Each row comes from the steps of one walk. Every step used is in the known rows, and no mark comes twice. Write the walk behind each row, first mark first.
In the rows, 100 means zero.
Known rows
P/A/U/R/Z/J: 124 133 100  90  79  95 110  96 101 108 114 107 101 103 104 116  96 124  91  85  58  94 137  97  94  89 104 110
J/W/R: 104 107 118 106  80 118 106  91 105  81 112  79  77 101 104  95 114 111 113 124  55  63 123 112  94 101 102  93
R/Z: 109 124 112  87  73 101 106  92  95  97 110  95  89 102 103 102 106 116 107 103  66  96 121 105 100  94 103 110
J/U/A: 104 122  99 108  79  96  99  84 104 115 110 103  84  92 112 120 111  94 112 107  62  90 135  99  89 108  76  83
U/A/P: 100 130 116 108  85 101  96  75 108  97 125  91  88 109 110 110 102 104  99 105  64  65 117  82  95 124  85  83
A/U/R/Z: 115 142 115  78  79  98 105  93  95  95 115 101  96 107  99 107 104 132 109  99  83  87 123 101  95  98 125  95
A/U: 100 123 118 102  85  91  94  89 113 100 112  97  73 114 103  95  98 117 107 107  73  91 123  98  94  96 108  97
V/U/R/W/J/Z: 104 128 115 112 105  80  96 100 102  95  99  88  72 101 101  90 104 117 108  81  88 107 114  90  86 110  97 106
P/A: 114 112 112 119  71  96 100  81  94 105 112  91  86 104  98  94 117 103 106 100  39  97 129  98 103  84  81  96
J/W: 111 114 113 110  79 109 100  92 105  87 102  87  67 108  92  98 104 112 106 122  54  74 132 106  96  97  90  92
R/W/J/Z: 105 111 115 106  96  84 102 111  99 103  97  90  69 113 104  89 105 114  94  99  75 121 121  88  85 115  86 122
J/Z/R: 112 129 105 117  87 115  88  92 108 114 115  91  75 104 107 103 101 116 114 106  74  83 115 101 117 104 108 103
W/R/Z: 107 117 120  80  77 104 114  89  93  93 122  94 100  93 113 102 112 114 111 107  66  85 113 108  97  97 117 110
W/J/Z: 100 118 116 108  87  87  91 113 104  94  96  98  68 107 108  95  95 111 106 102  65 104 121  89  87 108  88 113
V/U/R/Z/J/W: 114 134 102  96  87 100 103  92 107  87  97  97  79  91  96 113  85 119  98  87  63  68 136 111  92 100 104 104
P/A/U/J: 106 114 110 114  89  81  97  94  93 112 102  96  77 118 115  95  96 123  94 106  55 110 121  95  91  88  97  89
V/U/A/P:  85 140 118 113  89  86  81  69 112  93 120  94  76 101 111 105  98 103 100  94  73  67 109  88  94 119  87  82
W/R: 107 110 119  95  80 106 107  81 103  94 127  88  87  95 109  96 114 105 124 107  61  74 114 102 100  99 108  98
U/V: 107 112  98 118  90 102 108  86  98  91 117  81  96 113  97 105 112 108 117 114  67  89 116  84 100  98  97  83
W/R/Z/J/U: 105 112  92  85  80 101 113  88 112 106 118 108  96  82 126 119 101  97 101 100  60  88 130 112  85 104 105 123
V/U:  93 120 118 113  82  88  85  78 106  94 110  94  67  96 101  89 101 104 118  92  65  86 113 100 103  88 102  95
Z/R/W/J/U/A: 116 120  95 120 111  97 107  95  95 122 115  86  88 109 103 107 112 103  91  84  78  94 125  91  93 112  70 102
P/A/U: 104 120 114 111  76  87  97  87 102 107 111  97  74 113 103  92 107 114 100 104  53 103 128  98  93  83  94  98
V/U/J/W/R:  89 111 116 114  99  94  96  89  99  89  99  82  65  96 116  93  97 119 110 114  60  73 111 111  87 101 110  85
Z/R/W/J/U: 113 115  92 124 103  96 104  91 105 110 112  87  79 112 102  88 115 106  97  87  78  95 121  99  96 100  79 114
V/U/R/W/J: 114 123 117 109 106  80 103  92  96  89 110  87  83 102  91  82 110 113 112  69  82  93 114  89  91  98  96 101

Which walk is each row?
108 119  83  92  74  94 103  90 111 110 107 114  88  92 116 118  92  99  94  96  61  97 137 112  89 102  91 121 : R/Z/J/U
102 103  85 125 106  86 119  98  99  94 103  86  91 115  99  97 121 104 100 103  82 114 123  85  76 104  73  99 : R/W/J/U/V
107 122 102 114 116  96  98  99 104 130 104  86  70 123 118  98  92 138  85 109 102 112 110  95 102 112 121 102 : A/U/J/Z/R/W
 94 114 112 122  97  88  84  90  94  89  90  85  59 107 105  92  89 121 101 108  61  82 120 109  93  98  96  82 : V/U/J/W
102 114 101 124  90  92 106  92  98  99 111  84  92 120 100 102 116 118 100 112  63 106 122  86  96  85  91  83 : P/A/U/V
107 114 102 109  99  85 110 104  97 114 104  95  86 105 106 104 112  97  91  90  74 112 130  88  74 114  62 103 : R/W/J/U/A
 95 131  99 115  80  95  93  68 114 102 119 102  86 102 119 118 110  94 101 109  66  70 125  93  87 127  74  81 : J/U/A/P
112 112  76 134 113  99 114  97  96 103 113  79  95 119 101  97 123 110  97  98  86 101 118  88  96  99  80 100 : Z/R/W/J/U/V
115 131 116  96  88 100  99  86 107  97 120  96  86 108  95 102 105 121 122 102  78  77 125  98  98  96 116  82 : A/U/R
 97 118 112 115  96  79  88  83  94 100 105  95  71  99 115  92  90 113 112  94  66  93 109 101  94  93 106  88 : V/U/J
117 118 102 118  98 114 104  88 106 121 114  84  78 109 102  95 110 119 100 105  89  97 115  99 113 110 102 112 : J/Z/R/W
108 110  70 120  94  98 109  86 116 106 110  98  93 102 112 120 103  96 107 110  63  93 134  93  90 104  84  92 : Z/J/U/V
112 130 115  99 106  85 105 114 105 100 101  92  73 116 101  92 103 130 100  97  97 114 121  85  80 117 104 103 : A/U/R/W/J/Z
115 106 117 106 100  84 112 102  98  98 107  87  79 117  92  85 111 109  95  88  70 108 118  88  88 103  85 116 : R/W/J
120 115 109 118 107  98 106  99  95 107 116  75  81 120  93  82 108 114  96  81  78  89 112  90 107  98  91 113 : Z/R/W/J
 99 125  99 126 117  93  89  88  98 126 101  85  66 106 118  92  94 126  99  97  97 105 103  98 107 108 110 102 : V/U/J/Z/R/W
111 114 108  80  82 104 119  94 104 104 127  98  97  89 115 110  95 105 102  97  63  82 119 103  94 104 113 125 : W/R/Z/J
119 131 115 108  79  95 103  85 100  99 115  95  92 109  98 100 117 118 114  96  59  90 132  95  99  86 106  82 : P/A/U/R
132 130  99  86  83 113 116 100 103  89 103 100  94 101  93 120  90 124  96 101  57  66 142 108  94 106 102 104 : U/R/Z/J/W
124 114 105 117 100 112 110  81 100 115 126  80  87 114  92  91 116 113 104  95  82  84 114  99 116  96 100 105 : Z/R/W
116 118 101  85  79  97 109  95 106 107 113 100  91  99 105 112  89 109  95  94  57  93 128  98  96 102 100 122 : R/Z/J
103 110  74  97  90 105 124  91 106 100 120 100 111  88 122 127 112 103 104 112  70  91 124 101  84 106 103 110 : W/R/Z/J/U/V
 87 120 118  95  93  91 103  93  89  86  97  88  74  93 118 102  96 129  97 114  64  83 109 115  84  98 116  98 : V/U/J/W/R/Z
106 112 114  89  89 106 115 102  84  87 100  85  88 101 117 110 102 129  95 124  61  79 116 112  87 105 109  97 : U/J/W/R/Z
115 109 104 107  86 107 102  99 116  97 103  91  71 109  95 107  88 106  93 109  49  71 140 106  95 107  86 106 : Z/J/W
 93 135 101 127 104  94  74  88  99 118 104  89  62 100 121  99  83 124 109  98  79  87 105 101 111 103 114  94 : V/U/J/Z/R
108 135 118 110  85  93  93  74 103  93 118  94  83  89  94  96 108 110 131  84  70  70 118  99 103  91 112  80 : V/U/R
119 123 119  95 107  83 115 105  99  95 111  90  85 120  91  86 110 125 102  86  89  99 120  85  83 105 103 100 : A/U/R/W/J
